In the rows, 128 means zero.
Known rows, with every step that occurs
G > X: [102 110 123 105 132 151 147  99 145  81  92 183 142 101 145 108 142  99
 134  97  85 129 140 139  98  92 132 127 167 123 105 159 141 146]
X > Z > L > V: [ 86 116 140 116  99 143 137 111 132  93  69 187 135 125 111 120 134  86
 139 120  91 141 117 175  89 116 160 115 190 118 119 164 112 117]
L > V > M > X: [104 145 111  94 141 173 144 142 133  88  81 169 157 103 154 125 133 112
 143 118  70 147  95 135  53 122 150 126 156 137  91 165 118 132]
M > L > G: [110 124  87  89 138 176 169 129 166  87  78 185 113  83 114 110 134  78
 162 147 111 136 128 146  99 110 127  96 156 118 133 189 139 157]
M > L > Z: [105 142  89  87  98 166 149 121 155 108  79 165 136  96 141 124 136  71
 136 116 104 160 159 156 101  94 134 115 160 138 111 181 154 134]
X > E: [ 99 103 110  98 111 146 142 101 148  54  92 143 126  99 133 131 138 100
 149 116  96 147 148 148 113 104 129 115 160 125 111 175 107 160]
E > X > L: [109  92 108  98 140 174 150 129 135 102  56 162 127 108 122 113 157  91
 138 125  92 121 153 150  94 115 145 127 189 120 146 152 120 138]
Z > X: [118 109 113 108 119 162 131 125 170  98  87 182 122  90 113 105 128  90
 138 119  95 139 136 140  94  78 139 131 161 135 128 180 135 131]
K > X > E > V: [ 91  85 136 110 108 148 139 112 137  53  69 149 156 111 134 118 148 105
 149 100 119 132 156 156 127 112 133 118 172 137  99 177  93 132]
M > V > X > K: [109 110 111 101  98 153 123 128 173  98  58 202 138 117 106 116 170  80
 136 131  76 135 133 136 117  81 132 112 177 160 100 159 134 123]
K > X: [107 125 118 118 116 168 127 122 148 111  79 172 150 108 141 112 147 106
 139  94 112 144 147 134 105 100 130 120 160 119  97 170 120 134]
Z > L > G > X: [100  91 138 128 151 169 181 110 154  68  69 189 116 106 117 106 128  95
 152 127  88 114 108 153  91 114 147 123 178 114 134 180 136 129]
L > G > X: [106 101 126 108 153 164 173 116 154  70  89 192 114  87 132  93 142  92
 160 118  98 120 115 139 102  95 137 107 167 111 125 177 143 142]
E > X: [116 119 101  93 144 159 124 108 144  91  86 158 136  89 140 104 150  89
 135 108 103 110 163 138 100 101 149 136 167 131 126 142 124 137]
L > Z > X > E > V > G: [109  79 144  98 101 141 153 157 182  52  71 146  87  84  96 106 133  79
 154 122 111 133 129 161 101  71 147 119 183 163 143 194 124 104]
Z > X > M > V > G: [109 102 136 102 122 165 156 153 201 102  45 196  86  69  87 114 135 100
 144 143  74 125  97 116  59  89 130 139 183 180 131 196 100 113]
G > X > M: [107 105 125 102 124 135 152  97 146  83  72 187 121  79 151  99 145 111
 145 103  75 132 136 131  88  97 129 144 176 133 104 174 123 145]
Z > X > V > M: [130 122 117 108 110 165 144 171 158 110  61 184 114  97 128  89 145 100
 133 120  52 143 100 156  80 109 133 148 155 138 109 177 120 134]
X > G: [114 103 101  83 109 147 141 117 163  89  90 178 108  74 119 108 125  99
 149 125 107 111 133 137  94 120 128 123 185 109 148 156 116 158]
Z > L > G > X > E > V: [ 83  52 156 119 146 149 194 100 143  13  57 167 121 110 105 112 130  95
 161 129  94 101 116 174 112 126 151 124 188 129 137 188 110 127]
G > X > Z > L: [ 80  93 147 126 111 146 148  89 133  88  62 189 127 126 123 108 135  92
 130  84  86 131 132 185  96  99 153 146 186 134 117 164 119 118]
V > X > E: [112  91 120 106  92 136 125 119 153  68  83 158 140 108 132 117 147  81
 159 112  96 157 160 139 116  85 127 104 158 123 108 167 119 151]
K > X > G > V: [115  94 151 115 120 179 150 113 149 107  72 185 142  90 112  93 141  96
 158  97 105 107 139 122  99 139 131 123 173 118 113 174 105 139]
E > V > L > Z > X: [111  79 142  96 117 151 163 159 173  78  55 174 116 107 113 106 142  80
 146 121  96 128 129 163  95  71 150 134 201 150 137 174 152  80]
E > V: [101 100 107  73 139 130 137 117 143  63  87 173 126  97 123 111 151  98
 143 122 110 109 141 151 119 111 136 133 182 132 129 153 119 133]
L > Z > X > V: [130 117 130 118  83 164 146 160 161 119  71 179 124  94 134 105 141  69
 127 114  76 161 132 172 113  83 148 120 161 129 119 176 150 102]
Z > L > X > G: [103  88 120 107  94 154 148 138 143 105  72 188 122  88 111 104 117  88
 153 131  99 120 130 138  66 126 140 131 189 110 154 155 137 138]
K > X > G > V > L: [114  75 167 117 126 182 169 132 161 102  49 186 135 107 106 103 147 103
 161 105  95 107 126 125  80 135 127 119 190 111 115 167 111 128]
Z > X > E > V: [102  69 131 100 111 141 144 115 161  41  76 159 127  94 106 110 130  88
 147 127  98 125 145 161 118  93 143 130 172 153 129 186 109 128]
K > X > V > L > Z: [116 115 153 127  86 173 161 177 149 124  42 170 147 128 157 121 166  94
 137  95  84 168 131 169 104 100 134 104 180 106  92 160 141  93]
K > X > V > M: [118 139 123 116 107 170 137 168 135 121  55 174 143 114 158  97 163 116
 137  95  72 150 111 152  91 130 123 135 155 121  80 168 104 137]
G > V: [111 108 131  92 149 158 148 101 140  80  93 175 128  98 117 108 156  91
 150 109  84 120 138 129 107 122 134 131 159 129 105 170 123 140]
V > G > X: [107 108 133 100 140 148 149 129 169  81  88 181 105  93 124 103 140 101
 140 106  94 123 118 128  76  88 127 119 174 124 122 158 137 146]

Rows
[106  92 123  94  99 162 136 135 176 103  60 208 141  94 105 116 134  73
 150 131  92 111 133 125  93 114 129 115 191 141 135 151 116 131]	M > V > X > G
[117 124 131 125  97 168 135 146 138 118  67 181 155 113 147 113 156  99
 129  98  91 155 138 155 118 117 129 109 158 105  92 158 117 131]	K > X > V
[111 101 156 116 104 158 181 155 147  94  55 181 138 122 159 115 159  86
 132  97  56 151 121 171  97  93 137 114 185 109 101 148 160 106]	G > X > V > L > Z
[ 97  84 143 104 115 144 142 143 159  54  66 149 119 102 112 116 150 109
 155 108 126 127 135 146 107 107 128 110 180 139 114 176  91 133]	K > X > E > V > G
[104  95 123  93 119 152 153 161 144  96  77 183 131 108 135 108 154  91
 160 122  90 150 128 125  70  79 128 113 178 113 119 146 159 130]	V > L > X
[105 158  80  82 109 169 151 143 153 108  63 158 121  96 150 109 141  88
 143 111  83 158 132 152  74 106 129 138 157 153  97 188 139 139]	V > M > L > Z
[128 108 102 112  97 151 128 120 179  97  80 184 102  92  99  93 148  97
 131 132  87 138 130 148 113  65 139 126 166 145 119 182 143 133]	Z > X > K
[111 128  86  84 109 146 150 108 158  98  61 182 118  76 135 115 139  98
 147 133  90 148 146 139  85 113 121 132 164 139 112 185 120 159]	X > M > L
[ 92  75 168  98 121 153 158 145 126 101  67 198 122 116 113  85 172  73
 175  94  87 141 126 146  83  89 142 121 179 134 111 156 140 110]	G > V > L > X > Z
[ 99  97 127 123 111 181 155 141 137 122  52 173 142 124 125 124 154 107
 142 109 103 159 140 147  98 114 127 110 184 111 114 179 114 135]	K > X > L
[116 121 116 103 123 169 146 139 135  96  76 176 147 105 150 137 142  96
 121 110  75 153 126 168 104 118 148 120 151 118 111 144 123 128]	M > X > V
[ 99 105 129 124  97 166 136 110 145  77  79 143 152 111 142 124 143 106
 148  93 111 159 156 143 114 102 127 108 153 124  88 185  98 145]	K > X > E
[115 105 141 114  98 150 152 191 143 113  60 189 106 110 110 110 146  87
 141 134  75 146 104 152  66 117 135 115 173 109 138 146 145 124]	Z > L > X > V > G
[ 82 114 144 121 112 164 143 111 125  93  62 183 155 127 122 140 122  87
 131 110  89 151 113 184  76 116 175 118 177 131 115 158 111  99]	M > X > Z > L > V
[111 137  90  87  90 152 156 118 158 110  58 170 115  73 148 114 141  85
 147 122  91 161 155 147  91  99 131 130 169 148 109 193 138 132]	X > M > L > Z
[121 120 126  97 128 164 148 168 158  98  73 173 111  94 129 132 141  99
 127 118  82 145 104 160  82 112 140 112 157 123 125 144 121 130]	M > X > V > G
[ 97 107 119 112 111 156 141 134 130 101  77 179 137 110 126 113 136  87
 144 122  92 145 136 138  77 103 142 133 170 120 125 160 148 127]	Z > L > X
[113 106 119 110  98 168 134 125 160 113  74 179 135  87 127 102 131 104
 147 103 122 121 142 132  97 121 129 118 180 109 125 165 108 145]	K > X > G
[113 112 136 112 114 151 154 124 136  89  78 191 146 108 152 107 150  91
 127 102  63 138 129 160 111 110 130 119 162 109 100 148 140 143]	G > X > V
[ 85  72 141  97 126 130 160  89 135  23  81 160 146 106 135 112 142  98
 146 102  92 116 147 161 121 105 136 128 176 141 106 166 114 143]	G > X > E > V
[125 121 113  97 127 160 131 133 136  98  74 167 142  96 145 104 159  85
 128 114  79 118 150 157 112 119 146 128 164 117 123 130 123 135]	E > X > V
[ 90  86 137  96  98 142 144 158 135 106  69 193 117 112 128  94 162  80
 165 101 102 157 130 156  78  69 138 116 187 124 121 146 143 116]	V > L > X > Z
[ 86  54 164  94 150 140 190 135 149  48  50 207 100 108 110  81 160  88
 173 108 108 100 101 182 106  90 150 116 212 129 141 164 127 105]	E > V > L > G > X > Z
[116 130 110  92 102 155 143 186 121 114  73 184 130  98 156  84 164  95
 151 115  60 155 106 143  72 115 124 133 154 121  98 153 138 145]	L > X > V > M
[127 130 115 114  73 179 157 157 167 128  59 184 140  99 127 111 130  54
 123 125  76 172 144 179 104  91 139 113 150 138 116 188 161 116]	M > L > Z > X > V
[114  91 135  93 145 179 158 105 146  87  82 179 134  81 115 117 125  92
 150 107  88 105 130 135  85 139 148 134 165 130 130 160 110 135]	M > X > G > V
[107 145 107  87 131 150 142 141 139  86  86 174 136 100 143 105 146 110
 150 129  71 137  96 126  65 122 133 121 168 123  93 170 121 147]	L > V > M
[101 110 121 100 117 162 130 132 163 100  66 198 157 115 120 128 151  73
 143 122  83 135 140 128 102  93 129 115 170 152 109 158 127 122]	M > V > X
[ 99 116 141 111 117 172 151 151 178 114  37 188 113  86 115 123 155 117
 148 117  94 133 110 111  68 109 123 128 184 165 102 187  83 116]	K > X > M > V > G
[ 83  88 131  98 159 163 170 145 131  64  34 180  93 107 110 101 138 104
 161 110 101 106  81 200  80 132 174 160 193 164 143 182  83  92]	E > V > M > X > Z > L > G
[117  92 133  86 133 159 155 104 154  86  88 185 114  77 102  99 138  90
 160 118  90  95 132 127  97 141 130 129 179 118 133 165 112 152]	X > G > V
[126 120 122  91 117 143 145 170 164  98  78 178  92  92 118 112 155  98
 138 128  84 134 109 151  94 115 125 108 170 109 128 147 123 147]	X > V > G
[120 113 105 101  72 179 157 136 190 122  65 185 118  72 106 101 103  60
 141 128 106 142 150 155  83  94 139 118 172 142 148 192 153 129]	M > L > Z > X > G
[119  75 121 107 129 167 170 169 156 103  54 199 104 106 100  99 158  72
 179 148 102 145 119 143 103  99 129  87 190 100 156 181 138 138]	V > X > L > G
[ 98  88 134  91 151 171 200 150 178  73  31 197  92  81 110 125 157 108
 174 158  74 116  84 127  77 113 128 117 204 143 129 190 101 114]	X > M > V > L > G
[114  85 118 105 108 153 144 152 147 115  56 191 130 121 112 113 157  80
 153 128  89 156 144 144  99  97 126 107 188 109 135 164 135 142]	V > X > L
